Every row comes from one small tree of marks. Brackets hold a mark, then the marks that hang from it, in the order of their numbers. Every link used is in the known rows. Which tree was each row made from?
(in the rows, 128 means zero)
Known rows:
[q_52 q_301 q_445 q_586 [q_840 q_438]]: [ 47 128  59 121  63 118 122  91 202 123  78 141 211 119 106 102  83 182]
[q_301 [q_52 q_445 q_586]]: [ 81 138  93 143 134 134 127 102 166 119 121 101 107 129 157 118  79 162]
[q_586 q_52]: [131  44 137 125 130 135 143 113 166 117 120 155 129 139 154 137  92 124]
[q_840 [q_52 q_301 q_586] q_438]: [ 74 141 133 116  79 140 135 150 186 110  96 132 169 126 125 117  82 132]
[q_175 q_535]: [142 108 111 143 175 129 139 160 148 125 154 161 149 113 149 134 106 116]
[q_445 [q_52 q_586 q_840]]: [105 150 109 131 114 137 113  66 185 107 123 160  92 135 139 147  86 153]
[q_438 [q_840 [q_52 q_301 q_445 q_586]]]: [ 87 118  75 128 101 107 122 119 199 121  85 136 152 102 114 118  57 139]
[q_438 [q_840 q_52]]: [117 108  95 134 121 115 121 131 191 117 102 144 123 118 135 127  61 118]
[q_445 [q_52 q_586]]: [116 161 131 133 124 137 119  86 164 105 141 147  89 125 140 152  93 147]
[q_840 [q_52 q_301]]: [106 130 120 118  88 132 147 133 157 122 124 134 147 108 123 110 100 133]
[q_301 [q_52 [q_840 q_438]]]: [ 97 131  95 143 130 140 116 110 166 111 119 114 103 148 170 113  85 153]
[q_52 q_301 q_445 q_586 q_840]: [ 60 117  46 120  68 111 129  70 198 132  88 141 193 111 103 106  81 183]
[q_175 [q_535 [q_301 q_52]]]: [138 126  93 136 188 124 129 158 154 116 162 121 144 119 140 141  91 130]
[q_586 [q_52 q_301]]: [125  54 122 117 110 125 145 110 154 119 118 144 152 120 136 126  97 140]
[q_301 [q_52 q_840]]: [105 123  86 142 133 135 121  96 162 117 126 114  90 143 168 116  84 154]
[q_175 [q_535 [q_301 [q_52 q_445 q_586]]]]: [120 128  86 135 184 124 128 151 166 118 151 121 153 117 134 140  85 137]
[q_52 q_445 [q_840 q_438]]: [ 75 123  88 138  96 134 122 114 184 122 100 156 183 136 137 101 103 158]
[q_586 [q_52 q_301 q_445 [q_840 q_438]]]: [ 82  61 101 119  90 128 134 104 179 120  85 159 191 125 129 103  99 157]
[q_535 q_175]: [105  95 133 121 119 129 137 123 190 116 173 138 148 139 138 132  87 130]
[q_840 [q_52 q_301 q_445 q_586] q_438]: [ 51 151 124 119  72 140 136 150 187 115  86 134 192 115 116 102  90 145]

Which tree is each row?
[ 67 116  83 108 124 121 117  95 230 108 156  91 157 152 115 139  53 163] -> [q_535 q_175 [q_301 [q_52 q_445 q_586 q_840]]]
[ 98 122  80 122  77 120 123 110 167 117 111 140 183 125 124 105 100 163] -> [q_52 q_301 [q_840 q_438]]
[ 91  53  92 118  93 124 139  88 176 126  92 159 178 119 126 107  98 158] -> [q_586 [q_52 q_301 q_445 q_840]]
[ 91 113  93 109 131 123 117 105 213 105 172  90 144 154 123 141  62 154] -> [q_535 q_175 [q_301 [q_52 q_840]]]
[103  63 114 120 104 123 146 109 155 124 110 146 176 109 127 110 105 153] -> [q_586 [q_52 q_301 q_445]]
[ 98 122  79 131 102 108 123 128 182 121  94 137 155  97 116 109  71 139] -> [q_438 [q_840 [q_52 q_301 q_445]]]
[127 131  89 137 185 124 129 158 154 118 158 121 155 113 136 134  95 136] -> [q_175 [q_535 [q_301 [q_52 q_445]]]]
[122 130  78 124 136 121 117 105 173 109 146  89 125 145 133 140  75 157] -> [q_535 [q_301 [q_52 q_840]]]
[ 70 135 106 117  80 130 146 120 181 126 101 134 167 104 111 108  88 147] -> [q_840 [q_52 q_301 q_445 q_586]]
[104  50 109 116  96 129 133 104 178 115  94 158 167 135 137 118  91 145] -> [q_586 [q_52 q_301 [q_840 q_438]]]
[132 120  82 135 183 124 125 148 164 117 153 127 145 123 140 139  88 132] -> [q_175 [q_535 [q_301 [q_52 q_840]]]]
[113  43 100 115  99 124 138  89 175 121 101 157 155 130 135 121  90 146] -> [q_586 [q_52 q_301 q_840]]
[ 99 121 108 110 138 123 121 119 198 103 184  81 142 148 124 144  66 150] -> [q_535 q_175 [q_301 q_52]]
[ 82 109  88 106 129 122 116  96 230 104 162  90 141 159 121 149  48 154] -> [q_535 q_175 [q_301 [q_52 q_586 q_840]]]
[ 90 116 104 108 136 122 121 111 215 103 175  81 139 152 122 152  52 150] -> [q_535 q_175 [q_301 [q_52 q_586]]]
[ 83 125  89 139 127 139 115  97 190 111 105 114  99 155 167 125  66 154] -> [q_301 [q_52 q_586 [q_840 q_438]]]
